Known rows, with every way that one mark hangs from another
[q959 q319]: -17.3, 9.6, 2.1, 5.3, 28.7, 5.6, 4.1, 15.7, 34.3, -7.6, 0.2, 2.3, 10.3, 15.1, 8.5, 4.4, 4.1, 0.2, 11.4, 7.2, 4.4, 6.6
[q462 [q319 [q700 q307 q959]]]: 15.9, -5.9, 6.1, -7.9, -4.9, 12.4, -2.9, -10.6, -16.9, -4.7, -4.2, 32.9, -10.8, 1.7, 9.4, 7.7, 7.7, 4.9, -7.0, 6.7, -2.9, -9.4
[q307 [q211 [q319 q462]] q700]: -8.5, 27.8, 9.4, 5.8, 5.1, 15.2, -7.2, 17.6, 20.9, -12.3, -6.9, -3.5, 2.3, 43.5, -19.6, -43.6, 12.7, 0.4, 16.6, 5.4, 18.5, -5.4
[q700 [q307 q211] q462]: -11.5, 1.1, 9.9, 0.1, 22.4, -1.7, 29.0, 10.6, 5.4, -8.3, -27.3, -9.2, 0.8, -11.2, -10.9, -14.9, -29.2, -30.8, 3.9, 25.0, -0.8, -6.4
[q319 [q700 q307 q462]]: -10.9, -2.3, -8.3, 0.5, 14.0, 12.5, 35.2, -3.3, -8.9, 8.3, 0.0, -3.0, -22.3, -10.6, 13.6, 20.6, -8.8, -7.4, -4.5, 10.1, 4.0, -8.2
[q211 [q307 [q700 q462 q959]] q319]: -7.4, -31.5, 30.8, 12.5, -37.6, -11.7, -23.4, -1.2, -12.3, 12.6, -27.3, -7.8, -9.7, 7.9, -14.5, -12.5, 5.6, -18.6, 11.5, -26.8, 3.5, -11.4
[q211 q307 [q319 q462]]: -16.7, 24.4, -5.9, 4.2, -26.0, -6.4, -14.3, 19.2, -3.6, -6.6, 38.0, -8.9, -9.5, 39.2, 1.0, -25.0, 5.8, 3.9, -18.1, -63.7, 6.0, 20.5
[q211 q307 [q319 [q700 q462]]]: -34.2, -0.6, -6.4, 6.9, -41.5, 5.3, 1.1, 0.7, -11.2, 10.9, 5.7, -17.3, -35.8, 4.4, 6.2, 19.7, 4.2, 0.3, 0.1, -51.8, 1.7, 0.2
[q700 [q959 q319]]: -4.5, -13.8, 17.3, 2.7, 20.2, -1.1, -16.7, -1.5, 15.7, -0.1, -4.3, 14.3, 15.5, -4.7, 1.0, -9.7, 0.7, -2.5, 8.4, 14.1, -1.0, 9.7
[q700 q307 [q959 q474]]: 5.2, -11.9, 20.5, 13.9, 2.2, -13.2, -27.6, 6.1, 6.5, 9.4, -25.6, 13.8, 23.2, 3.5, 13.1, 20.6, -4.8, -6.3, -12.3, 23.2, -10.1, 14.2
[q462 q319 [q700 q959]]: -13.6, -6.5, -16.1, -30.9, 2.1, -1.1, -9.9, -15.1, 10.7, -3.0, 4.1, 3.9, 11.5, -9.0, 4.0, -9.1, 3.3, 18.2, 3.7, 14.5, 12.2, 9.2
[q462 q700]: -24.1, 14.9, -28.9, -13.8, 25.1, 5.8, 27.5, 3.5, 23.9, 2.6, 3.9, -20.3, 5.6, 18.3, 11.0, 8.1, 4.2, 20.0, -2.3, 24.5, 16.7, 17.6
[q700 q462]: -35.9, -11.5, 0.8, -4.4, 24.4, 6.0, 14.3, -1.6, 15.2, 9.9, 9.9, -16.6, -0.3, -15.6, 11.7, 5.3, -20.3, -6.3, 7.0, 18.6, 10.9, 10.3
[q700 [q211 q307] [q462 q319] q959]: 8.2, -42.9, 16.3, -12.2, -26.1, -12.0, -12.2, -26.5, -30.5, -4.7, 12.3, -9.9, -6.9, -39.9, -10.8, -6.8, -23.3, -4.8, 4.0, -30.3, -8.3, -18.1
[q319 q462 [q700 q959]]: -6.7, -6.6, -2.1, -8.6, 13.4, 24.9, -8.8, -14.8, -13.3, 9.1, 46.2, 14.1, -12.1, -0.2, 5.5, -17.4, 5.4, 30.8, -14.0, 13.2, 16.3, 16.2
[q700 q211 q307 [q462 q319]]: 20.4, -8.5, -5.0, -11.2, -0.2, -7.8, 28.3, -12.9, -15.4, -9.3, 7.0, -8.0, -1.7, -35.0, 0.7, 6.5, -24.7, -23.9, 8.3, -7.5, -8.6, -24.9
[q307 [q211 q319]]: -17.6, 22.2, 4.7, 4.9, -6.6, 8.1, 0.4, 14.1, 26.3, -8.5, -16.4, -8.3, 2.0, 26.0, -1.1, -11.1, -8.3, -5.1, 13.9, 7.3, 1.4, 12.8
[q700 q307]: 6.3, 12.6, 1.5, 4.6, 24.7, 0.1, 26.0, 15.9, 8.1, -2.7, -8.9, 3.0, 7.2, 29.4, 17.0, 5.0, -8.0, -11.6, -13.9, 18.6, 0.6, 6.9
[q211 [q307 q700] q319]: -5.9, 9.8, 17.5, 21.0, -21.8, 0.7, -7.2, 25.0, 14.2, -2.9, -32.6, -8.6, -7.2, 61.9, -1.1, 1.3, 24.6, -2.6, 1.1, -26.8, 5.4, -8.4
[q959 [q319 q700] q474]: -33.0, 10.8, -4.4, 16.1, 3.4, 17.2, -21.2, 15.1, 40.0, -1.9, -11.9, 8.0, -0.3, 6.4, 15.9, 50.5, 28.5, 22.3, 11.1, 3.3, 1.2, -1.3
[q700 q211 [q959 q319]]: 25.4, -21.0, 11.5, 1.5, 11.7, -4.8, -1.1, -14.7, -3.5, 0.1, 4.3, -1.3, 14.2, -20.1, -3.2, -3.5, -7.6, -0.6, 13.2, 13.2, -13.5, -1.7
[q462 q319 q700]: -29.4, 17.3, -30.3, -25.8, 11.9, 7.0, 13.4, -2.2, 30.2, -9.1, 6.2, -5.9, 6.8, 8.1, 9.6, 4.4, 9.5, 19.6, 5.4, 5.9, 17.1, 5.1

Rows
9.1, 29.0, 7.3, 8.7, -8.5, -5.2, 12.9, 20.7, 9.3, -12.6, -35.8, 0.5, 2.8, 30.8, -5.1, -13.5, -12.7, -25.1, 3.7, 0.6, -9.9, 4.8	[q700 [q307 [q211 q319]]]
5.5, 2.1, 1.4, 4.4, -1.4, 4.1, -27.2, 1.1, -17.6, 9.2, 18.5, 20.3, -1.2, -3.3, 5.6, 8.1, 10.8, 15.1, -23.0, 2.2, 2.0, 8.7	[q319 q462 [q700 q307 [q959 q474]]]
-19.1, 33.6, -13.4, -3.6, -10.6, 25.4, -1.0, 4.8, 4.6, -8.0, 23.8, 0.0, -20.5, 20.4, -7.6, -22.8, 8.7, 17.3, 5.4, -11.2, 12.9, 9.3	[q307 [q211 [q319 q462 q700]]]
-31.8, 20.4, -10.8, 9.5, 7.1, 15.4, -30.2, 14.8, 30.5, -7.0, 28.5, 9.1, -0.8, 2.1, 7.3, 18.3, 29.3, 30.0, 1.4, -16.6, 11.7, 4.1	[q959 [q319 q462 q700] q474]
-6.6, -0.5, -11.1, -13.9, -14.7, -20.8, -24.5, -1.2, 11.7, -3.8, -23.4, 12.2, 20.8, -8.4, 4.8, 18.1, 8.1, 3.4, -5.9, 4.2, -2.4, 1.8	[q462 q319 [q700 q307 [q959 q474]]]
-26.2, -12.0, 13.2, -7.5, 14.8, 16.6, -3.1, -4.6, 27.8, -5.6, -13.0, -1.2, 1.8, -1.7, 0.6, -1.2, 5.4, -6.9, 25.7, 16.9, 22.5, -26.7	[q307 [q700 [q462 q319]]]
32.0, -32.8, 0.9, -3.6, -1.4, 2.3, 27.8, -33.2, -45.8, 17.6, 3.7, -4.3, -21.0, -47.0, -0.9, 14.8, -19.5, -10.9, -1.6, 17.6, -13.7, -17.5	[q319 [q700 q211 q307 q462 q959]]
35.4, -32.2, 11.5, 0.2, 6.3, -23.3, 15.4, -18.3, -27.1, 3.0, -4.1, -1.2, 4.8, -52.4, -13.5, -7.5, -24.3, -33.5, 11.1, -2.5, -22.2, -17.3	[q700 q211 q307 q462 [q959 q319]]
8.4, -23.8, 13.9, 9.6, -5.0, -3.9, -27.5, -16.3, 4.0, 13.8, -1.8, -8.1, 20.9, -19.9, 9.4, 29.1, -11.5, 13.6, 3.9, 30.2, -10.2, 9.1	[q700 q211 [q959 q474]]
0.9, 30.3, -9.4, -1.2, 18.6, 23.3, 23.4, 15.7, -8.2, -16.0, 10.6, 10.2, -17.9, 23.0, -11.8, -25.3, 3.5, 5.1, -14.0, 15.8, 9.5, -5.3	[q319 q462 [q700 [q307 q211]]]
19.2, -10.2, -4.5, 0.5, 14.7, -9.0, 43.8, -9.4, -19.3, 4.8, 2.7, -19.6, -2.8, -25.6, 2.5, 9.3, -31.7, -25.9, 0.7, 11.3, -10.7, -11.9	[q700 q211 q307 q462]
-37.5, -33.6, 8.8, 3.6, -8.7, 10.1, -29.6, -18.6, 4.1, 24.6, -1.3, -0.2, -5.7, -41.5, 12.0, 39.1, -1.5, 14.0, 7.1, 21.4, 6.8, 7.7	[q319 [q700 q462 [q959 q474]]]
-9.9, -6.5, -12.3, -15.1, 17.4, -10.0, -1.0, -2.9, 16.6, 1.7, -7.1, -0.8, 12.9, -7.3, -3.4, -10.3, 9.8, 7.9, 7.8, 12.3, 5.6, 11.6	[q462 [q700 [q959 q319]]]
21.7, -15.2, -1.4, -4.4, -13.2, 11.1, -3.4, -16.6, -46.5, 3.1, 50.5, -5.0, -24.8, -2.8, -10.1, -16.3, 4.2, 30.0, -21.6, -25.3, -1.0, -2.8	[q319 q462 [q700 [q211 q307] q959]]
2.5, 16.1, -8.4, -5.3, 2.2, 19.6, 16.1, 3.1, 1.7, -10.8, -2.6, 22.8, -14.7, 20.1, 16.2, 21.5, 11.0, 5.8, -7.7, 0.7, 4.5, -14.1	[q462 [q319 [q700 q307]]]
6.5, 0.2, -9.3, -4.1, -26.5, 19.5, 8.8, -4.7, -13.5, -14.7, 11.2, -4.2, -25.7, 12.2, 4.6, 26.8, 11.2, 28.5, -4.0, -31.2, -3.9, -24.3	[q462 [q319 [q700 [q211 q307]]]]
20.8, 16.1, 12.4, -1.7, -12.5, -12.6, -15.6, 5.9, -18.5, -8.1, 5.3, 14.9, 5.0, 10.2, -18.6, -56.5, -14.2, -22.6, -7.3, -11.3, -3.4, 14.0	[q700 [q307 [q211 [q319 q462]]] q959]
-17.6, -15.6, 21.3, 12.6, 2.2, -8.3, -47.6, 8.1, 33.8, 1.9, -17.2, 13.2, 25.5, -8.9, 6.6, 19.6, 7.0, 3.3, 10.7, 10.8, -5.0, 11.8	[q700 [q959 q319 q474]]
7.3, 35.7, -19.5, 1.0, -15.9, 9.9, 12.0, 8.0, -16.3, 0.7, 30.5, 9.0, -21.9, 25.8, 9.0, -8.2, 11.6, 1.5, -15.4, -32.4, 4.0, 7.5	[q211 [q319 q462 [q700 q307]]]
27.0, -9.4, -16.9, -3.8, -9.1, -22.0, 2.9, -11.5, -12.9, 11.9, -20.7, -13.5, 16.9, -21.7, 1.5, 26.9, -4.2, 4.2, -7.1, 20.0, -14.7, 1.7	[q462 [q700 q211 q307 [q959 q474]]]
-0.5, -30.2, 8.7, 6.2, -42.3, -18.8, -36.3, -28.5, -7.9, 24.2, 1.5, -21.0, 11.1, -55.0, 4.4, 26.7, -23.0, -10.5, 20.0, -9.0, -14.8, 8.5	[q700 [q211 q319] q462 [q959 q474]]
18.5, -43.6, 24.2, 1.5, 12.5, 5.8, 8.5, -28.6, -14.0, 17.1, -12.2, -16.4, 3.2, -31.0, -10.5, -3.8, -11.3, -9.6, 21.8, 42.2, 4.8, -22.5	[q307 [q700 q211 q462 q959]]
39.2, 27.4, -14.7, -0.5, -14.1, -11.8, 19.4, -0.3, -23.3, -2.7, 37.6, -9.8, 1.1, 8.8, 2.3, -21.9, -12.2, -14.2, -10.4, -33.4, -9.4, 2.4	[q700 [q211 [q319 q462]] q307]
13.1, 7.0, -2.5, 10.2, -35.9, -9.2, 6.3, 5.0, -11.0, -2.8, 3.6, -23.6, -9.6, 24.8, 4.5, 10.6, -5.7, -0.5, -3.6, -45.2, -15.3, 0.3	[q700 [q211 q307 q319]]
45.3, 2.8, -23.4, -10.5, -27.4, -24.9, 23.0, -19.0, -31.3, 11.6, -10.4, -15.5, 1.7, -7.5, -2.1, -0.6, -8.7, -11.3, -1.2, -9.6, -18.9, 4.3	[q462 [q700 [q211 q319] q307 q959]]
21.4, 2.6, 10.9, -2.2, 20.5, -14.8, -7.7, 7.0, -9.5, -6.8, 25.4, 25.1, 13.3, -1.2, -10.2, -41.9, -1.2, -16.4, -12.8, -11.7, -2.7, 6.7	[q700 q307 [q959 [q319 q462]]]
-7.8, -40.9, 37.6, 12.7, 0.7, -10.3, -20.6, 6.9, 1.2, -1.0, -33.2, 0.8, -2.3, -3.1, -23.5, -18.5, 11.9, -16.2, 14.3, -14.0, 3.8, -25.1	[q211 [q307 [q700 q462 [q959 q319]]]]
-7.7, -44.4, 18.4, 10.9, -30.4, -19.5, -31.0, -14.4, -16.1, 11.8, -2.8, -23.6, 2.3, -39.3, -7.3, 22.9, -20.3, 0.8, -1.1, -15.2, -14.4, -1.9	[q700 [q211 q307] q462 [q959 q474]]
6.5, 25.5, -15.1, -2.8, 21.8, 18.4, 22.8, 8.2, -12.2, -1.0, 34.6, 10.4, -16.4, 23.8, 8.4, -8.4, 6.7, 11.4, -24.1, -1.3, 12.0, 1.7	[q319 q462 [q700 q307]]
-30.7, 20.3, -3.2, 7.7, 14.7, -1.7, -35.3, 22.7, 39.6, -10.9, 27.6, 4.3, 20.2, 1.1, 5.1, 2.1, 15.1, 12.8, 2.5, -15.0, 8.8, 14.1	[q959 [q319 q462] q474]
17.4, -6.1, 24.8, 2.2, 16.5, -2.9, 6.3, 5.8, -5.5, -8.3, -33.6, 12.4, 10.0, 11.0, -12.3, -26.2, -18.7, -19.9, -7.0, 40.0, -8.6, 4.3	[q700 [q307 q211] q959]
6.0, 20.4, -39.1, -11.7, -15.9, -4.7, 29.5, -10.7, 2.6, 8.8, 6.7, -36.3, -0.5, 3.1, 7.0, 12.8, 0.2, 11.9, 11.4, -8.1, -3.4, 9.1	[q462 [q700 [q211 q319]]]
36.8, 20.6, -20.6, 1.3, 13.3, 8.8, 30.0, 0.5, -18.9, -11.6, 35.9, 6.4, -14.6, -3.7, -5.2, -7.4, 10.2, 6.3, -6.8, -19.7, -6.0, -21.3	[q959 [q319 q462 [q700 q211 q307]]]
-9.1, -16.5, 41.2, 20.9, 8.3, 4.4, -48.5, 17.9, 43.3, -10.2, -65.9, 16.7, 26.8, 12.0, -24.9, -0.4, 22.8, -2.7, 30.4, 42.3, -0.1, -20.4	[q307 q211 [q700 [q959 q319 q474]]]
3.7, 45.0, -40.5, -13.1, -6.4, -15.6, 21.9, 11.1, -4.6, -0.2, 26.7, -10.9, -0.2, 20.5, 0.4, -25.9, 5.5, -3.6, -15.8, -33.0, 7.5, 18.6	[q211 [q319 [q462 [q700 q307]]]]
19.2, -3.9, 26.9, 9.1, 16.8, -10.1, -2.3, 14.3, 4.5, -18.1, -40.7, 21.1, 15.8, 3.5, -20.3, -28.4, -9.7, -26.8, 5.2, 20.6, -14.1, -4.8	[q700 [q307 q211] [q959 q319]]
-6.5, 17.6, -2.0, 20.4, -0.1, 4.8, -10.0, 23.4, 24.7, -6.5, -26.0, 13.9, -0.3, 12.5, 12.8, 47.8, 25.8, 3.7, -0.4, -4.1, -9.4, -8.6	[q959 [q319 [q700 q307]] q474]
13.2, -2.3, -13.4, -13.6, 15.3, -14.3, 20.0, -3.3, -10.2, 6.3, -15.0, -0.6, 8.0, 4.9, 2.8, -7.8, -4.6, -1.9, -14.3, 23.7, -1.3, 12.9	[q462 [q700 q307 q959]]
-3.4, 32.7, -36.3, -16.8, 28.3, -7.3, 32.5, 12.7, -0.4, -5.1, 27.9, -9.1, 2.9, 18.0, -0.5, -28.4, 2.4, 6.0, -23.9, -1.3, 14.8, 13.8	[q319 [q462 [q700 q307]]]
15.9, -7.8, 7.7, 1.6, 7.5, 12.0, 11.1, -4.6, -21.4, 10.7, -8.7, 20.7, -13.3, 10.3, 9.8, 9.7, 3.0, 4.1, -15.0, 24.2, -2.4, 1.7	[q319 [q700 q307 q959]]
-46.9, -6.2, -4.9, 9.8, 2.7, 10.3, -20.0, 5.1, 31.5, 6.0, -7.3, -3.4, -4.9, -31.3, 10.5, 48.3, 13.8, 9.7, 20.0, -3.9, 4.8, -6.9	[q959 [q319 [q700 q462]] q474]
14.6, 0.9, -10.8, -10.9, 16.8, -21.6, 12.7, 3.4, 2.2, -0.6, -20.9, 7.5, 12.7, -4.3, -7.2, -11.2, 7.7, -12.0, -2.9, 5.1, -4.9, 3.2	[q462 [q700 q307 [q959 q319]]]
-5.4, 11.2, 1.0, -5.9, -18.5, 18.6, -20.9, -8.8, -14.5, 0.6, 21.7, 10.2, -15.4, 2.2, -13.3, -35.7, 6.3, 13.5, 3.8, -4.9, 7.6, 12.9	[q307 [q211 [q319 q462 [q700 q959]]]]
